What can hang from each mark
Q_842: Q_372
Q_738: Q_803
Q_372: Q_803
Q_803: Q_140 Q_161 Q_285 Q_529 Q_738 Q_846
Q_263: Q_842
Q_529: Q_680
Q_680: Q_529
Q_161: Q_803

Every row comes from one small tree of marks. The marks that hang from a mark follow it in brackets, in the order of their numbers. Every link used is in the known rows. Which tree was each row made from?
Known rows
Q_372[Q_803[Q_161 Q_529]]: 3.6, 8.4, -0.2, 22.1, 4.1, -5.5, -5.3, 11.9, 21.5, 2.3, 0.4, -14.9, 1.1, -2.4, 12.4, -17.0, -8.0, 9.7, -5.9, 1.5, 12.1
Q_263[Q_842[Q_372]]: -4.2, 13.1, -6.7, 22.5, -2.8, -1.9, -0.5, 13.8, 10.3, -10.6, 6.7, 4.8, -0.8, -11.5, 0.7, 20.8, -6.2, 14.0, -6.6, -4.8, 1.1
Q_842[Q_372[Q_803]]: 2.8, 26.4, -1.3, 39.7, -6.1, 8.2, 0.4, -7.4, 1.9, 3.7, 13.7, -0.4, 2.3, -6.7, 4.6, -9.3, -9.7, 17.1, -4.1, 4.7, -13.0
Q_738[Q_803]: 4.5, -1.3, -0.1, 7.9, -5.0, 6.7, 7.2, -11.2, 9.5, -9.4, 2.3, 3.3, 5.6, 14.9, 3.0, -3.2, -2.4, -3.1, -3.3, -6.1, -10.3
Q_803[Q_140 Q_161 Q_285 Q_529 Q_738]: 13.8, -21.9, 9.0, 4.8, 16.4, -13.8, -4.5, 52.5, 38.7, -15.4, -13.6, -10.9, 1.0, -2.9, 29.4, 2.6, -4.3, 1.4, -12.9, 6.5, 48.5
Q_161[Q_803[Q_285 Q_529 Q_738 Q_846]]: 3.4, -3.3, 42.8, 27.4, -3.7, -14.3, 0.5, 36.2, 16.7, -22.2, -5.4, -8.4, 5.0, -3.1, 23.9, 37.2, -0.4, -15.4, -14.1, 1.7, 10.6
Q_372[Q_803[Q_140 Q_161 Q_738 Q_846]]: 9.3, -11.2, 22.0, 37.8, 10.0, -10.9, -4.5, 21.8, 22.8, 13.6, -3.3, -13.3, -2.9, -1.8, 21.2, -14.0, -9.0, 13.0, -20.3, 5.2, 37.5
Q_803[Q_140 Q_161 Q_285]: 10.6, -19.9, 9.3, 1.1, 12.6, -5.7, -5.2, 28.6, 24.8, -9.9, -7.6, -5.8, -5.5, 3.0, 17.8, -10.9, 2.2, 5.4, -6.5, 5.1, 40.6
Q_161[Q_803[Q_140]]: -0.3, -33.6, 27.5, 18.0, 3.2, 0.2, 4.2, 17.0, 18.5, -20.5, 4.2, 3.4, 7.1, 3.0, 7.1, 2.7, -0.3, -7.6, 0.5, 2.6, -5.5
Q_372[Q_803[Q_161 Q_285 Q_529[Q_680]]]: 5.3, 21.9, 5.2, 15.9, 4.5, -9.7, -10.2, 23.4, 18.8, 2.1, -9.3, -24.3, -2.2, 5.3, 23.8, 3.3, -1.9, 11.5, -1.8, 7.7, 26.3
Q_738[Q_803[Q_140]]: 5.4, -23.3, 8.8, 13.9, -1.1, 7.7, 3.8, 8.2, 20.4, -7.8, 0.6, 3.1, 11.5, 10.8, 10.2, -11.5, -6.9, -1.4, -5.8, 0.2, 0.9
Q_161[Q_803]: -1.7, -12.0, 18.9, 12.6, -0.8, -0.9, 7.8, -1.6, 7.1, -21.7, 6.1, 3.2, 1.1, 5.7, 0.9, 11.9, 3.7, -8.9, 3.7, -3.2, -17.3
Q_161[Q_803[Q_140 Q_285 Q_738]]: 12.6, -21.0, 31.3, 15.1, 7.4, -4.1, 7.5, 33.6, 23.2, -28.2, -3.8, -0.1, 2.2, 7.6, 24.3, 19.1, 3.0, -8.4, -3.9, 2.8, 16.7
Q_680[Q_529]: 4.6, 15.1, 7.8, 9.3, 4.2, -2.0, 2.0, 4.7, 1.7, -3.9, 5.7, 4.4, 5.6, -0.6, -3.5, 9.8, 4.1, -3.0, 1.0, -9.6, 18.6
Q_161[Q_803[Q_529 Q_846]]: -9.8, -15.0, 40.2, 30.8, -8.1, -9.7, -2.5, 20.4, 12.3, -13.2, 2.4, -4.4, 9.8, -7.9, 7.3, 21.4, -3.8, -14.8, -9.1, 0.9, -11.2
Q_803[Q_140 Q_161 Q_738]: 10.3, -29.5, -1.3, 3.1, 19.7, -10.2, 2.0, 23.9, 29.7, -8.9, -6.6, -2.1, -3.6, 2.4, 13.9, -9.6, -2.7, 4.8, -9.2, 1.7, 34.4
Q_803[Q_140 Q_285 Q_529[Q_680] Q_846]: -4.9, -13.1, 36.4, 18.2, -3.5, -14.2, -19.2, 51.8, 12.8, 11.1, -16.2, -17.1, 11.4, -9.8, 24.8, 19.5, -6.4, -1.3, -11.0, 17.0, 27.9
Q_803[Q_161 Q_285 Q_529 Q_738 Q_846]: 7.1, -0.9, 19.3, 13.0, 7.8, -20.6, -6.7, 38.5, 22.8, -5.8, -12.6, -14.2, -4.2, -5.7, 24.5, 14.9, -1.9, -2.1, -19.9, 2.0, 42.8
Q_803[Q_140 Q_161 Q_738 Q_846]: 5.8, -31.2, 17.5, 18.5, 13.3, -16.5, -3.8, 27.5, 24.6, 1.9, -7.9, -4.7, -3.5, -4.3, 15.1, -3.3, -4.5, 3.4, -19.5, 2.9, 39.8
Q_161[Q_803[Q_140 Q_529 Q_738 Q_846]]: -2.1, -35.8, 45.3, 37.1, 1.1, -14.7, -1.7, 44.5, 28.1, -15.7, -2.8, -4.9, 14.2, -9.1, 19.9, 22.2, -8.6, -14.0, -15.3, 5.6, 6.7

Which tree is each row?
-1.2, -31.5, 22.9, 19.3, 8.6, -10.8, -9.1, 22.3, 19.2, 6.8, -4.4, -4.6, -1.9, -6.3, 9.2, -12.8, -3.5, 4.3, -15.8, 4.7, 30.8 | Q_803[Q_140 Q_161 Q_846]
5.1, 8.6, 14.0, 36.6, 4.6, -15.4, -5.8, 21.7, 21.4, 9.6, -3.7, -18.2, -0.1, -6.1, 19.7, -1.1, -10.2, 7.2, -20.0, 1.9, 27.1 | Q_372[Q_803[Q_161 Q_529 Q_738 Q_846]]
8.0, -20.9, 50.2, 30.3, 2.4, -9.3, 1.2, 37.2, 18.2, -17.0, -5.8, -3.6, 2.3, 1.4, 25.4, 24.7, 1.1, -9.9, -14.1, 5.0, 21.8 | Q_161[Q_803[Q_140 Q_285 Q_738 Q_846]]
11.5, -13.2, 17.3, 9.1, -1.9, 6.8, 1.8, 17.9, 21.1, -12.9, -4.5, -0.9, 8.5, 13.6, 20.3, -3.8, -3.3, -1.8, -6.9, 2.0, 14.1 | Q_738[Q_803[Q_140 Q_285]]
2.2, -34.2, 20.2, 21.7, 12.3, -19.6, -8.6, 45.4, 33.8, -0.1, -9.6, -9.8, 5.7, -11.7, 20.9, -0.3, -10.2, -0.8, -21.5, 5.7, 40.1 | Q_803[Q_140 Q_161 Q_529 Q_738 Q_846]
17.4, 10.9, 16.3, 22.2, 4.3, 0.7, -1.4, 28.7, 14.9, 5.0, -5.7, -11.9, 1.5, 3.3, 29.5, -2.9, -5.1, 10.4, -9.0, 8.1, 29.4 | Q_372[Q_803[Q_140 Q_285 Q_738]]
0.7, -11.7, 7.4, 23.9, 9.2, -9.2, -12.0, 31.5, 29.8, 8.4, -6.6, -20.7, 7.1, -0.8, 20.5, -12.7, -10.2, 13.4, -3.4, 11.5, 22.2 | Q_372[Q_803[Q_140 Q_161 Q_529[Q_680]]]
13.4, -0.3, 0.8, 3.3, 4.5, 1.4, 6.0, 0.4, 23.3, -20.5, -3.0, -3.3, -5.0, 20.0, 14.1, -6.4, 3.5, 0.8, -6.7, -6.5, 20.2 | Q_738[Q_803[Q_161 Q_285]]
-6.9, -11.8, 34.2, 28.3, -0.7, -18.3, -1.1, 27.8, 13.6, -12.4, -6.5, -9.6, 9.3, -0.5, 15.1, 41.4, -2.6, -13.5, -7.1, 3.1, -3.9 | Q_161[Q_803[Q_529[Q_680] Q_738 Q_846]]
-0.6, 3.9, 27.9, 60.5, -8.2, 2.3, -9.2, 15.8, 8.1, 16.9, 11.5, -2.6, 8.2, -16.4, 12.6, -13.2, -15.8, 17.5, -17.1, 12.4, 2.6 | Q_842[Q_372[Q_803[Q_140 Q_846]]]
9.5, -22.2, 30.5, 23.2, 2.4, -4.5, -3.6, 22.1, 29.7, -6.9, -6.8, -5.4, 1.0, 10.6, 22.3, -9.2, -2.6, 0.4, -20.0, 1.2, 34.7 | Q_738[Q_803[Q_140 Q_161 Q_285 Q_846]]
9.5, 8.8, 5.8, 1.1, 2.5, -8.7, -1.3, 32.8, 14.3, -11.1, -11.1, -9.1, 2.9, -3.1, 21.9, 20.9, -3.0, -4.7, -7.3, 3.0, 22.5 | Q_803[Q_285 Q_529 Q_738]
-0.9, 33.6, -4.1, 41.7, -6.8, 3.7, -1.5, 7.9, 8.3, 0.7, 10.7, -3.1, -0.2, -9.4, 7.2, 10.2, -10.6, 23.7, -7.5, -2.9, -0.5 | Q_263[Q_842[Q_372[Q_803]]]
3.4, -33.8, 21.5, 27.1, 4.2, -4.6, -1.7, 12.1, 28.5, -3.7, -1.3, -1.5, 4.4, 8.6, 11.7, -16.5, -6.6, 0.8, -19.1, -1.3, 21.1 | Q_738[Q_803[Q_140 Q_161 Q_846]]
1.9, -5.3, 14.7, 29.5, -2.9, 1.1, -9.1, 29.4, 19.6, 10.0, 0.3, -13.1, 14.7, -9.0, 18.7, -14.6, -14.6, 7.8, -6.6, 10.7, 6.9 | Q_372[Q_803[Q_140 Q_529]]
-3.1, -14.1, 35.4, 29.1, -1.9, -15.2, 2.4, 25.5, 15.9, -17.2, -1.1, -4.4, 8.3, -5.7, 13.4, 29.8, -4.6, -15.6, -12.2, -0.1, -2.5 | Q_161[Q_803[Q_529 Q_738 Q_846]]
-4.6, -21.9, 25.0, 20.2, 3.5, -18.5, -11.8, 47.9, 17.9, 11.3, -15.4, -13.5, 13.1, -10.2, 21.2, 21.2, -10.6, -2.1, -13.3, 13.4, 23.7 | Q_803[Q_140 Q_529[Q_680] Q_738 Q_846]
-1.4, -14.6, 15.0, 24.8, -1.8, -10.1, -2.8, 11.8, 27.3, -6.8, -2.1, -7.0, 7.2, 3.6, 10.5, -3.9, -7.6, -4.4, -18.3, -4.5, 11.3 | Q_738[Q_803[Q_161 Q_529 Q_846]]
4.9, -36.1, 5.3, 16.1, 7.4, -2.7, -0.3, 26.0, 43.3, -16.5, -3.1, -3.7, 12.3, 6.1, 16.0, -17.2, -10.4, -1.0, -11.0, 0.1, 16.1 | Q_738[Q_803[Q_140 Q_161 Q_529]]
-2.1, -26.7, 56.1, 34.1, -5.7, -10.2, -8.3, 49.7, 22.5, -17.0, -4.3, -8.8, 12.2, -8.8, 24.3, 19.2, -4.2, -12.8, -13.1, 9.5, 12.2 | Q_161[Q_803[Q_140 Q_285 Q_529 Q_846]]
1.8, -33.2, 42.6, 33.0, 2.6, -9.8, 3.2, 27.1, 18.4, -12.3, -0.7, 1.0, 5.7, -1.1, 14.9, 18.3, -2.5, -9.9, -12.7, 2.8, 7.9 | Q_161[Q_803[Q_140 Q_738 Q_846]]
1.9, -26.4, 12.1, 16.4, -2.3, 3.4, -0.5, 26.2, 30.0, -10.7, -2.2, -1.7, 20.1, 2.9, 15.1, -7.2, -12.9, -5.1, -8.2, 2.7, 0.4 | Q_738[Q_803[Q_140 Q_529]]
1.6, -23.7, 31.7, 20.6, 5.2, -15.3, -15.4, 49.7, 28.9, -0.4, -11.4, -13.5, 2.7, -11.4, 24.5, -1.8, -5.7, 0.3, -19.2, 9.9, 45.4 | Q_803[Q_140 Q_161 Q_285 Q_529 Q_846]
9.3, 38.0, 5.7, 37.2, -7.3, 8.0, -2.1, 3.1, 1.5, -0.5, 9.6, -4.0, -0.9, -4.4, 15.4, -2.5, -5.4, 16.9, -5.3, 6.2, 1.2 | Q_842[Q_372[Q_803[Q_285]]]
12.3, -1.1, -0.7, -0.6, 12.6, -14.2, -1.2, 33.8, 28.0, -16.6, -11.8, -10.8, -4.4, 0.6, 22.6, 9.9, -0.4, -0.8, -9.8, -0.4, 37.5 | Q_803[Q_161 Q_285 Q_529 Q_738]
5.2, -4.2, 23.2, 22.1, -3.0, -9.6, -4.6, 21.5, 27.9, -11.1, -7.0, -10.3, 3.4, 6.0, 20.6, 2.7, -4.3, -4.9, -19.2, -2.5, 25.0 | Q_738[Q_803[Q_161 Q_285 Q_529 Q_846]]
15.6, 3.2, -2.6, -5.6, 15.2, -10.9, 3.4, 15.9, 17.9, -15.5, -8.9, -6.1, -12.9, 8.6, 17.8, 5.8, 5.9, 3.2, -7.3, -2.5, 37.9 | Q_803[Q_161 Q_285 Q_738]
5.5, -21.8, 28.7, 16.1, 7.5, -11.4, -11.0, 32.3, 19.5, 1.0, -9.8, -8.9, -4.7, -3.8, 19.4, -5.0, -0.4, 4.2, -17.5, 7.4, 45.2 | Q_803[Q_140 Q_161 Q_285 Q_846]
14.9, -21.7, 10.4, 9.2, 7.8, 1.3, 2.2, 18.0, 34.5, -18.5, -5.7, -2.8, 1.2, 17.1, 20.7, -14.8, -0.7, 2.2, -9.7, -0.8, 30.0 | Q_738[Q_803[Q_140 Q_161 Q_285]]
5.3, 8.7, 26.4, 20.4, -10.8, 0.7, -0.4, 3.5, 5.1, -2.5, -3.7, -3.7, 3.0, 10.7, 14.6, 10.1, -0.4, -4.9, -14.9, -1.2, 8.1 | Q_738[Q_803[Q_285 Q_846]]
4.2, -24.1, 7.4, 9.0, 7.4, -7.7, -2.9, 42.3, 26.1, -5.5, -7.8, -4.8, 12.5, -9.0, 18.5, 4.1, -10.7, -3.1, -9.3, 7.0, 18.9 | Q_803[Q_140 Q_529 Q_738]
8.3, 20.7, 23.9, 29.7, -0.7, -6.9, -8.8, 8.4, 7.1, 12.3, -3.1, -16.8, -10.3, 2.0, 18.5, -7.5, 0.0, 11.5, -14.9, 2.9, 31.7 | Q_372[Q_803[Q_161 Q_285 Q_846]]
14.0, -1.1, 14.2, 21.6, 8.6, -0.9, -5.9, 22.1, 23.7, 2.2, -3.6, -13.9, -5.0, 4.7, 24.3, -21.3, -2.4, 15.1, -7.6, 7.0, 36.3 | Q_372[Q_803[Q_140 Q_161 Q_285]]
-4.6, -35.4, 24.2, 22.1, 6.5, -15.6, -13.4, 40.2, 28.8, 3.3, -7.2, -9.8, 6.3, -14.2, 14.1, -8.6, -9.4, 0.8, -18.0, 7.8, 30.6 | Q_803[Q_140 Q_161 Q_529 Q_846]
